Every row comes from one small tree of marks. The marks that hang from a mark follow it in brackets, in alphabetical order. Every link used is in the known rows. Which tree was each row made from?
Known rows:
dori(vifi): [-0.830  2.414 -1.701  2.201  1.535  0.447 -1.302  0.094  4.970  1.800
  0.212  0.170 -1.933  0.878 -0.487  1.147 -3.249  0.135  0.545 -0.833]
dori(vifi(demem tememit zigob)): [-1.117  6.080 -6.288  1.740  3.605  3.068 -3.347 -0.223  4.478  3.126
 -1.900  1.324  0.236 -0.695 -2.164  0.635  1.767  0.853  3.063 -1.061]
vifi(dori): [ 1.192 -3.722 -0.968  1.321  2.929  2.150  1.373  4.816  2.779 -1.444
  3.332  1.072 -0.969  0.071  0.733 -0.213 -0.154  1.046  1.628 -0.993]
vifi(zigob): [ 1.321 -0.244 -2.891  2.205  2.201  3.324  1.286  2.312  3.469  0.171
 -0.114  0.258 -0.557  0.381 -1.434 -1.471 -0.888  1.415  0.343 -0.253]
vifi(demem tememit): [ 0.276  1.192 -3.303  1.436  1.561  1.535 -1.781  0.521  0.567  0.770
  1.015  1.558  2.131  2.133 -0.291 -0.464 -0.143  0.571  4.366 -1.311]
dori(bifilev(demem) vifi(tememit zigob)): [-4.446  2.184 -4.869  2.957  5.691 -0.533 -5.193  4.988  5.419  4.595
  0.568  2.293  0.747 -0.611 -0.614  0.789  2.786 -1.442  1.545 -0.281]
tememit(vifi(demem(bifilev(dori)) zigob)): [-0.309 -0.787 -4.346  2.291  0.793  4.499 -4.277  0.790  3.356  2.472
 -0.693 -0.819  0.034 -4.853 -2.210 -1.184 -1.206  2.287  0.289 -2.142]
tememit(vifi(demem(bifilev) zigob(menez))): [ 2.654  2.435 -6.607  2.558 -2.525  5.267 -6.144  1.504  0.929  2.326
 -2.661 -1.051  0.120 -1.133 -1.432 -4.865 -4.479  0.255  1.603 -1.189]
demem(vifi(tememit)): [ 0.935  3.488 -2.274  2.003  2.505 -0.088 -1.769  0.938  2.701  2.239
  3.108  0.907  0.277  1.612 -0.371  1.966 -2.303  1.666  4.209 -3.155]
bifilev(demem dori(vifi)): [-3.913 -1.631 -2.324  2.250  4.161  0.903 -3.035  0.652  4.865  4.134
  3.309  1.427 -0.815 -2.527  0.125  2.180 -3.241  0.529 -1.500 -1.787]
demem(bifilev): [ 1.290 -0.806 -1.444  2.348 -1.008 -0.520 -1.518  3.741  1.511 -0.406
  0.131 -0.273 -0.148  1.173 -0.756 -1.412 -3.183  0.797  2.674 -0.767]
vifi(dori(bifilev) zigob(menez)): [ 1.639 -3.188 -3.848  2.229  1.416  4.546 -1.148  7.658  3.455 -0.099
  4.470  1.546 -1.142  0.104 -0.252 -1.266  0.063 -0.706  0.610  0.658]
tememit(vifi(demem(bifilev))): [ 0.589  0.534 -3.248  2.274 -1.247  0.763 -5.185 -0.336  0.861  1.126
 -2.183 -1.404  0.820 -0.882 -0.061 -2.729 -2.698  0.372  2.738 -1.578]
demem(vifi): [ 1.483  2.059 -1.452  2.359  1.611  0.571  0.255 -1.191  3.291  1.438
  3.067 -0.346 -0.330  0.202 -0.085  0.925 -2.969  1.810  2.028 -2.047]
zigob(menez): [ 2.393 -0.348 -1.959  2.094 -1.637  2.838 -1.240  1.725  1.237  0.799
  2.611  0.804 -0.715  3.861 -0.403 -1.826 -6.822 -0.007  0.666 -0.833]
demem(vifi(dori(bifilev) zigob)): [ 0.704 -1.017 -3.355  2.461  4.605  2.219  0.086  4.464  5.759  0.725
  4.384  0.488 -0.909 -3.252  0.209  1.212  3.611  1.113  1.971 -0.407]
tememit(vifi): [ 0.420 -0.650 -0.199  2.328  0.563  1.037 -1.797  0.091  3.321  1.413
 -0.279 -0.523 -0.951  1.406  0.485 -1.637 -3.665  0.079 -0.146 -2.332]
demem(bifilev vifi(dori zigob)): [ 2.890  0.537 -4.609  2.078  3.535  2.494 -0.142  5.346  4.584 -0.004
  1.682 -0.493 -0.870 -4.726 -1.052  0.451  1.501  2.993  3.469 -1.387]
bifilev(dori(vifi(demem zigob))): [-1.918  2.341 -4.975  1.882  3.266  5.451 -1.876 -2.133  5.611  3.267
  0.847  0.463 -0.849 -4.104 -2.327  1.835 -0.290  2.106 -1.065 -0.901]
vifi(demem dori tememit): [ 0.813 -1.060 -3.509  0.814  3.477  2.767 -1.637  3.691  1.338 -0.564
  2.829  2.045  1.680  0.029  0.449 -0.114  3.222  0.791  4.933 -1.308]
menez(zigob): [ 1.337 -0.512 -1.453  1.788  2.478  1.673  0.624  2.615  4.334 -0.125
  2.033  0.015 -0.139  1.154  0.414 -0.748  0.036  2.030 -0.214 -0.411]
vifi(dori tememit zigob): [ 1.343 -1.226 -3.383  1.215  5.395  4.018  0.458  8.050  4.125 -0.335
  2.025  2.347 -0.586 -0.677 -1.113  0.441  3.822  1.567  3.116 -1.613]
dori(bifilev vifi(demem)): [-2.815  2.205 -3.459  2.595  0.876 -0.238 -4.009 -1.769  4.073  2.382
  0.852  0.229  0.365 -0.044  0.243  0.697  0.155 -1.416  1.407  0.853]
vifi(demem dori tememit zigob(menez)): [ 2.682  0.362 -6.801  0.976  2.312  7.045 -2.176  5.507  1.368  0.423
  2.425  2.465  0.641 -0.158 -1.176 -1.928  0.743  0.975  4.006 -1.086]

Write each row's tree:
[-0.891  3.227 -5.192  1.773  2.266  5.356 -4.417  3.550  5.987  4.680
  2.860  2.248 -2.722 -0.041 -3.012  2.910 -4.285  1.214 -0.359 -2.620]  bifilev(dori(vifi(tememit zigob(menez))))
[-0.026 -0.807 -3.494  1.617  6.794  0.034 -2.541  4.904  2.579  2.299
  5.102  2.348  1.703 -1.972  1.667  1.347  1.883  1.371  4.764 -2.773]  bifilev(demem(vifi(dori tememit)))
[-1.206  5.042 -5.447  1.823  0.796 -0.358 -6.071  2.084  2.488  2.633
 -1.658  0.628  0.697  0.044 -1.259  0.828 -0.787  0.354  5.352 -1.543]  dori(vifi(demem(bifilev) tememit))
[ 0.504  1.448 -4.336  1.711 -0.022  0.248 -3.895  3.300 -0.502  0.413
 -0.323  0.710  2.239  0.930 -1.200 -0.937 -0.476  0.750  6.210 -1.277]  vifi(demem(bifilev) tememit)
[ 0.884 -2.251 -2.633  1.390  2.303  3.609 -2.236  1.227  2.777  0.239
  1.234  0.104  0.132 -1.959  1.350 -1.976  1.109  0.485  1.730 -1.529]  tememit(vifi(demem dori))
[ 2.401  1.676 -5.227  2.572 -0.401  4.603 -3.207  2.581  3.076  3.033
  3.770 -0.299 -1.389 -3.101 -2.742  0.847 -5.770  3.107  0.746 -2.546]  demem(bifilev(dori) vifi(zigob(menez)))
[ 2.247 -0.490 -4.352  2.542  2.087  4.200 -1.691  4.820  4.638  1.522
  5.406  0.815 -0.792 -1.724 -0.011  0.424 -0.596  0.343  1.557 -0.685]  demem(vifi(dori(bifilev) zigob(menez)))
[-0.838  5.971 -7.562  2.041  1.980  1.728 -5.663  2.797  3.664  2.770
 -3.008  0.586  0.518 -1.779 -2.509  0.308  1.027  0.861  4.725 -0.882]  dori(vifi(demem(bifilev) tememit zigob))
[ 1.086 -2.316 -3.520  1.630  0.849  1.911 -4.495  3.611  1.722 -0.371
 -0.431 -0.913  0.525 -2.998  0.906 -2.474  0.542  0.585  3.159 -1.768]  tememit(vifi(demem(bifilev) dori))
[-2.480  1.306 -3.432  1.694  1.693  3.048 -3.031 -2.964  4.844  2.787
  2.316  0.531 -0.948 -2.482 -0.880  2.349 -2.065  1.374 -0.155 -1.364]  bifilev(dori(vifi(demem)))
[-1.812 -1.044 -1.909  3.168  3.118 -2.132 -2.936  0.660  1.876  3.170
  4.355  0.603  1.839 -0.807  1.873  0.251 -0.398 -0.623  1.633 -0.330]  dori(bifilev(demem(vifi)))
[-2.261  2.027 -3.148  2.987  2.804  0.891 -2.336  2.056  6.799  2.464
 -0.073  0.332 -1.720 -0.555 -1.095  0.705  0.398 -0.679 -0.408  0.656]  dori(bifilev vifi(zigob))
[-0.120  1.506 -2.294  2.070  1.690 -0.157 -4.247  2.919  2.970  2.806
  4.732  0.735 -0.169 -1.662 -1.402  3.904 -2.571  2.769  4.203 -4.175]  demem(bifilev(dori) vifi(tememit))
[-4.296 -0.097 -2.111  3.050  3.496 -2.280 -4.478  2.006  4.199  3.607
  1.984  1.024  0.319 -0.195  1.149  0.552 -0.518 -2.240  0.044  0.515]  dori(bifilev(demem) vifi)
[-0.125  2.702 -4.958  2.511  5.730  1.330 -2.362  2.931  2.749  3.839
  1.613  1.766  1.608 -1.493 -0.484  0.204  0.784  1.811  3.203 -2.213]  bifilev(demem(vifi(tememit zigob)))
[-1.711  1.466 -4.088  2.350  2.063  2.822 -3.070  3.117  6.680  2.703
  0.128 -0.001 -2.731 -3.908 -3.094  2.292 -2.423  2.183 -0.578 -1.520]  demem(bifilev(dori(vifi(zigob))))
[ 1.181 -0.450 -5.621  0.957  4.684  4.953 -0.512  4.925  2.957 -0.348
  1.155  2.329  1.179 -1.563 -1.000 -0.409  4.717  1.585  4.302 -0.859]  vifi(demem dori tememit zigob)
[ 0.253 -2.135 -1.313  2.322  2.937 -0.243 -0.865  3.309  4.651  0.398
  6.029  0.500 -0.489 -1.624  1.618  2.012  1.781  0.377  2.697 -0.848]  demem(vifi(dori(bifilev)))
[ 2.316  0.085 -3.677  1.858  4.868  4.018  1.910  2.786  5.532  0.357
  2.971  0.239 -1.205 -3.570 -0.362  0.906  1.617  3.164  2.076 -1.475]  demem(vifi(dori zigob))
[ 3.778 -0.876 -7.087  1.516 -0.224  6.103 -2.742  5.617  0.651 -0.559
  0.796  0.604  0.286 -2.503 -1.278 -3.517 -0.852  1.196  3.236  0.174]  vifi(demem(bifilev) dori zigob(menez))
[ 2.108  1.788 -5.444  1.737  4.436  1.737 -1.975  7.811  4.362  0.812
  2.110  0.750 -0.283 -3.298 -1.384  1.563  2.760  2.838  5.832 -2.565]  demem(bifilev vifi(dori tememit zigob))
[-2.208  1.705 -5.691  3.288  2.173  2.052 -5.227  3.410  4.349  4.647
  1.587  1.366 -0.553 -0.170 -0.441 -1.553 -2.164 -2.259 -1.108  0.845]  dori(bifilev(demem) vifi(zigob(menez)))
[-1.695  0.181 -5.510  2.429  3.007  5.214 -4.341  2.099  4.412  5.150
  2.985  1.727 -1.462 -2.567 -1.502  0.428 -4.860  0.629 -2.888 -1.380]  bifilev(demem dori(vifi(zigob(menez))))
[ 0.591 -0.082 -5.540  1.753  8.119  2.448 -1.625  5.777  3.775  2.481
  3.786  2.369  1.318 -3.538  0.362  0.683  3.648  2.389  3.961 -2.239]  bifilev(demem(vifi(dori tememit zigob)))
[ 1.076 -1.524 -4.393  1.552  3.948  5.725 -1.694  1.928  4.182  0.490
 -0.499  0.019 -0.002 -3.775  0.192 -2.590  2.777  1.266  0.696 -1.265]  tememit(vifi(demem dori zigob))
[-2.279  2.882 -3.847  1.725  4.902  3.451 -2.714  3.132  7.160  3.955
  1.708  1.856 -2.067 -1.421 -2.832  3.823 -0.464  1.908  0.113 -2.768]  bifilev(dori(vifi(tememit zigob)))
[-2.157 -6.556 -1.522  2.277  4.362 -0.534 -1.769  6.586  2.365  0.339
  5.064  1.919  1.262 -1.144  2.276 -0.847  2.887 -1.428  1.371  0.819]  vifi(dori(bifilev(demem)))
[-2.391 -5.308 -2.473  1.989  5.444 -1.166 -3.991  8.504  1.921  1.093
  5.344  3.322  1.947  0.473  1.986  0.403  4.359 -1.687  3.787 -0.442]  vifi(dori(bifilev(demem)) tememit)
[-0.590 -2.605 -4.121  2.225  3.354  4.107 -3.063  3.048  4.818  0.650
  0.970  0.170  0.295 -3.515  0.904 -2.003  4.922 -0.292  1.089 -0.152]  tememit(vifi(demem dori(bifilev) zigob))
[ 0.814  1.382 -4.355  2.260  1.665  4.525 -1.982 -1.754  2.911  1.751
 -2.301 -0.664  0.481 -1.853 -0.617 -3.085 -0.452  0.992  0.330 -1.078]  tememit(vifi(demem zigob))
[-0.926 -4.664  0.043  2.343  2.580  0.752 -3.172  4.887  4.799  0.075
  3.304  0.316 -0.961 -0.509  1.843 -0.503  1.343 -1.507  0.616 -1.391]  tememit(vifi(dori(bifilev)))
[ 1.479  0.640 -2.297  1.300  4.481  1.121 -1.017  4.181  4.001  0.788
  5.079  1.665 -0.116 -0.600  0.511  2.403  0.997  1.943  4.974 -3.269]  demem(vifi(dori tememit))
[-3.780  0.264 -4.336  3.335  4.943  0.012 -3.936  2.904  5.734  3.915
  0.291  1.098 -0.011 -1.952 -0.100 -0.169  1.768 -1.450 -0.780  1.190]  dori(bifilev(demem) vifi(zigob))
